What can hang from each mark:
zunal: doma mefa tepa zukoro
tepa: zunal
doma: zunal
zuvi: dural zunal
dural: tepa zuvi
gota: doma tepa
lidu: mefa zukoro

Known rows, with every way that one mark hangs from another:
[zuvi dural [zunal doma]]: [ 1.164 -1.393  1.429  2.585 -0.496  2.175 -0.750  0.641 -0.762 -0.086
  2.389  0.731 -1.885 -2.511  2.721 -0.175 -1.454  3.496  0.206  1.143
  2.688  0.281 -0.139]
[zuvi [dural tepa] [zunal doma mefa zukoro]]: [ 2.507 -0.073  0.274  3.881 -0.237  2.143 -2.070 -1.300 -2.560 -0.938
  6.066 -0.648 -3.799 -3.235  1.697  2.139  0.365  0.726  0.748 -1.369
 -1.675  1.249 -0.239]
[lidu zukoro]: [-1.386 -3.486 -0.748 -4.292  0.455 -0.303  0.276  0.819  2.763 -0.508
 -3.109 -0.543 -2.395  0.448 -5.380 -1.878 -1.392  4.178  1.087  0.913
 -0.384 -1.444  0.455]
[tepa [zunal doma mefa zukoro]]: [ 0.271  2.087  1.765  0.554 -0.295 -1.588 -0.075 -1.206  0.135 -0.509
  2.981 -0.326  0.100  0.472 -3.481  3.826  0.733  2.567  1.399 -7.603
 -1.764  0.472 -0.434]
[dural [tepa [zunal mefa zukoro]] zuvi]: [ 0.700  0.951  0.578 -0.963  0.842 -1.529  0.868  1.168 -0.775 -0.702
 -1.004 -0.658 -2.658  2.311  1.831 -1.641  4.340 -4.143  1.182 -2.306
 -2.683 -0.319  0.073]
[dural [tepa zunal] zuvi]: [ 0.014  0.398 -0.457 -1.707  0.673 -0.998  1.500  3.547  0.171 -0.454
 -3.580  0.711 -2.337  2.022  4.462 -4.654  3.131 -4.111 -0.101  2.797
  0.984 -1.049  0.388]
[dural tepa]: [-0.951 -1.991 -1.148 -1.470  1.458  1.525 -0.744  1.616  1.129 -1.108
 -2.657  0.134 -1.731 -0.823  2.129 -2.272 -0.237 -1.028 -0.775  6.172
 -0.121 -0.153 -0.126]
[tepa [zunal doma zukoro]]: [-0.497  2.896  0.272 -0.604 -1.071 -1.256 -0.143 -0.094  1.019 -0.526
 -0.630  0.663  0.777  0.793 -4.197  2.638 -0.683  3.100  0.316 -5.558
  0.421 -0.089 -0.048]
[gota [tepa [zunal doma mefa zukoro]]]: [ 0.165  3.946 -2.393  0.123 -0.585 -1.704  0.149 -1.149 -0.306 -0.474
  3.695  0.539  2.554  0.456 -1.985  3.314 -1.376  2.120  1.143 -1.387
 -1.755  0.073  0.364]
[doma zunal]: [-0.673 -3.537  0.524 -0.420 -0.066  0.237  1.806  0.031  1.310  0.333
 -2.236 -0.570  1.657 -0.321 -1.083 -0.269  1.472 -2.899  0.229  2.334
  1.097  0.067  0.208]
[gota [doma zunal] tepa]: [-1.762 -1.819 -2.953 -2.384 -0.319 -1.411  1.916 -0.988 -0.397  1.126
 -1.182  0.979  3.165  0.128 -0.155 -2.086 -3.307 -2.189 -0.990  7.520
  3.545 -0.153  0.687]
[dural zuvi]: [-1.023 -2.663  2.857 -2.357  1.602  0.036  0.183  1.414  1.335  0.530
 -6.469  0.354 -2.007  2.330  2.441 -4.281  0.721  0.789  0.415  1.239
  2.110 -0.389 -0.431]
[dural tepa [zuvi [zunal doma mefa]]]: [ 2.081 -1.613  0.661  2.044  0.877  1.221  1.171  0.150 -1.549  1.168
 -0.036 -0.104 -3.517  0.051  5.688 -4.112  2.572 -4.218 -1.232  0.665
  1.954  0.422  0.025]
[zunal doma]: [-0.832 -0.730  1.416 -0.335  0.372  0.906 -0.988 -0.170  1.450  0.426
 -2.213  0.935 -1.384 -0.722 -0.320 -0.129 -2.304  4.578 -1.045  0.181
  3.553  0.471 -0.668]
[zuvi dural [zunal doma mefa tepa zukoro]]: [ 1.532  3.066  1.128  4.511 -0.964  1.054 -2.352 -2.042 -1.661  0.537
  6.837 -0.348  1.429 -1.997  0.063  4.533 -0.972  3.190 -0.089 -4.064
 -1.651  0.959 -0.525]
[zunal mefa]: [-0.949 -3.771  2.707 -0.700  2.376  0.578  0.236 -0.246  0.968 -0.381
  0.202 -1.028 -0.651 -0.261  0.587 -0.125  0.608  1.476  1.473  0.442
 -2.212  0.441 -0.817]
[gota doma [tepa [zunal zukoro]]]: [-2.151  1.610 -3.064 -3.768 -0.320 -2.833  0.696 -0.225 -0.210 -0.485
 -0.883  1.286  3.447  2.039 -2.944 -0.576 -4.094  1.467  0.377  2.259
  0.054 -0.982  0.687]
[tepa [zunal doma]]: [-0.387  1.507  0.702 -0.257 -0.536 -0.818  1.122  1.504  1.129 -0.258
 -0.130  1.145  0.567  0.098 -0.487  0.421 -0.449  2.400 -0.198 -1.983
  2.310 -0.390 -0.082]
[zuvi dural [zunal mefa tepa zukoro]]: [ 0.691  1.122  1.196  3.077  0.101  0.858 -1.966 -1.083 -1.225 -0.329
  5.439 -1.164  2.661 -1.125  0.086  3.296  0.366  0.913  1.180 -2.034
 -4.852  0.295 -0.293]
[lidu mefa zukoro]: [-0.281 -8.463 -0.733 -7.208  0.344 -0.886  5.113  1.421  3.344 -1.443
 -4.118 -2.194 -4.110 -0.030 -6.202 -0.532 -1.127  2.357  2.988 -2.324
 -0.842 -1.735  0.169]

Rows:
[-1.762 -0.820 -3.105 -2.603 -0.844 -1.704  0.878 -2.383 -0.505  0.703
 -2.003  0.357  3.315  0.840 -3.289  0.027 -3.350 -1.559 -0.553  4.306
  1.880  0.027  0.692]  [gota [doma [zunal zukoro]] tepa]
[ 0.837 -2.818 -0.601 -0.397  1.054  1.485  1.335  1.991 -0.330  0.253
 -4.405  0.218 -1.684  1.098  5.058 -6.148  2.404 -5.755 -0.981  4.287
  0.791 -0.666  0.638]  [dural tepa [zuvi zunal]]
[-1.269 -4.027  2.179 -1.322  0.227 -1.635  1.268 -2.978 -0.628  0.858
 -0.411 -1.227  0.272  0.466 -3.960  0.775 -0.113 -1.763  0.610 -2.778
  0.091  0.907 -0.393]  [gota [doma [zunal mefa zukoro]]]
[-0.493  0.973  0.451  1.385 -0.642 -0.975 -0.236 -2.480  0.341  0.999
  2.066 -1.742  4.917  0.183 -3.733  4.469  2.146 -3.217 -0.021 -2.736
 -3.158  0.617 -0.207]  [doma [zunal mefa tepa zukoro]]
[-0.486  4.212  1.197  1.792 -0.249 -0.405 -2.803 -2.922  0.454  1.129
  2.921 -0.383  2.164 -0.143 -3.349  5.284 -1.564  4.190 -1.260 -5.665
 -1.145  1.166 -1.160]  [zunal doma mefa tepa zukoro]
[ 1.277  2.610  0.247  1.834 -0.483 -0.172 -1.530  0.748 -1.680 -1.774
  5.550  0.111 -4.533 -2.286  1.735  3.008  0.724  2.175  1.451 -1.189
 -1.276  0.860 -0.491]  [zuvi [dural [tepa [zunal doma mefa zukoro]]]]
[-0.028  1.227  0.716 -0.070  0.086  0.006 -0.261 -0.088  0.469  1.447
 -4.261 -0.095  3.732  3.041 -0.163 -2.131  1.008 -2.318 -0.815 -1.970
 -0.800 -0.925  0.283]  [dural [zuvi [zunal tepa zukoro]]]
[ 0.496  1.472  0.927  1.530 -0.419  0.424  0.491  0.383  0.182  2.431
 -2.650  1.018  2.283  1.595  3.009 -3.002  0.092 -0.778 -2.638 -0.718
  3.850 -0.498  0.093]  [dural [zuvi [zunal doma tepa]]]
[ 2.090 -0.754  0.490  1.907  0.350  0.953  0.191 -1.148 -1.695  0.877
 -0.620 -0.596 -3.083  0.661  2.519 -2.098  2.463 -3.915 -0.661 -2.834
 -0.009  0.582  0.058]  [dural tepa [zuvi [zunal doma mefa zukoro]]]
[ 1.050 -1.130 -1.065  1.183 -0.088  2.191 -2.073  0.592 -1.272 -1.924
  1.351 -0.491 -1.758 -1.893  1.194 -0.149  0.206 -0.889  1.002  2.641
 -2.802  0.040  0.373]  [zuvi [dural tepa] [zunal zukoro]]
[ 0.995 -2.344 -0.828  1.607  0.534  2.735 -0.393  2.116 -1.077 -1.503
  1.773  0.014 -1.949 -2.744  4.797 -2.279  0.428 -1.583  0.476  6.409
 -0.713 -0.182  0.331]  [zuvi [dural tepa] zunal]
[ 0.809 -3.152  2.990  0.047  1.394  0.258  0.483 -1.130 -0.471  0.612
 -2.701 -1.274 -0.151  2.594  0.146 -2.361  2.834 -2.567  1.643 -3.973
 -2.391 -0.106  0.028]  [dural [zuvi [zunal mefa zukoro]]]
[-0.011  0.798 -0.574 -0.069  0.275  0.364 -0.255  3.555 -0.462 -2.264
  2.136  0.709 -3.207 -1.895  4.171 -0.689  0.757  0.552  1.222  4.919
 -0.690 -0.365  0.022]  [zuvi [dural [tepa zunal]]]
[ 0.694  3.210 -0.921  0.901 -1.051  0.120 -1.984  1.570 -1.009 -1.824
  2.789  0.852 -4.152 -1.921  1.288  2.151 -0.487  2.673  0.512  0.287
  0.444  0.382 -0.216]  [zuvi [dural [tepa [zunal doma zukoro]]]]
[-0.975  1.665 -1.061  0.258 -1.303 -0.590 -0.046 -1.423  1.226  0.805
 -1.408 -0.720  5.545  0.627 -4.559  3.222  0.685 -2.723 -1.049 -1.080
 -0.930  0.084  0.225]  [doma [zunal tepa zukoro]]
[-0.431  3.622 -3.290 -0.783 -0.751 -1.152  0.740  1.144  0.642 -0.275
  1.130  1.876  2.732  0.116  0.632  0.464 -2.487  2.176 -0.251  3.654
  1.863 -0.758  0.640]  [gota [tepa [zunal doma]]]
[-1.183  5.062 -0.217  0.532 -1.045 -0.006 -3.116 -1.922  1.330  0.947
 -0.913  0.693  2.915  0.196 -4.046  4.131 -3.160  4.905 -2.331 -3.414
  1.137  0.461 -0.750]  [zunal doma tepa zukoro]
[ 0.681  2.515 -0.899  0.789 -0.184 -0.599 -0.110 -0.204 -0.554 -0.955
  3.156 -0.182 -1.630 -0.645 -1.024  2.337  1.296 -0.857  0.124 -3.119
 -2.055  0.500 -0.151]  [dural [tepa [zunal doma mefa zukoro]]]
[ 0.089  0.683  0.124  2.213 -0.118  1.650 -0.948  1.465 -0.109 -0.017
  2.524  0.321  3.204 -1.462  3.142 -0.191 -0.689  1.096 -0.266  3.671
 -0.726 -0.453  0.112]  [zuvi dural [zunal tepa]]
[-2.170 -0.938  0.020 -1.063 -0.505 -1.399  1.498 -0.718  0.375  1.951
 -1.382  0.334  3.905  0.318 -0.983 -0.929 -1.853 -2.150 -2.443  2.483
  3.577  0.017 -0.108]  [gota [doma [zunal tepa]]]
[ 1.660  0.196 -0.674  0.800 -0.345  1.159 -0.408 -0.258 -0.899  0.840
 -3.653  0.365 -2.529  1.085  1.715 -3.075  1.223 -3.185 -1.715 -0.906
  2.058  0.048  0.411]  [dural tepa [zuvi [zunal doma zukoro]]]
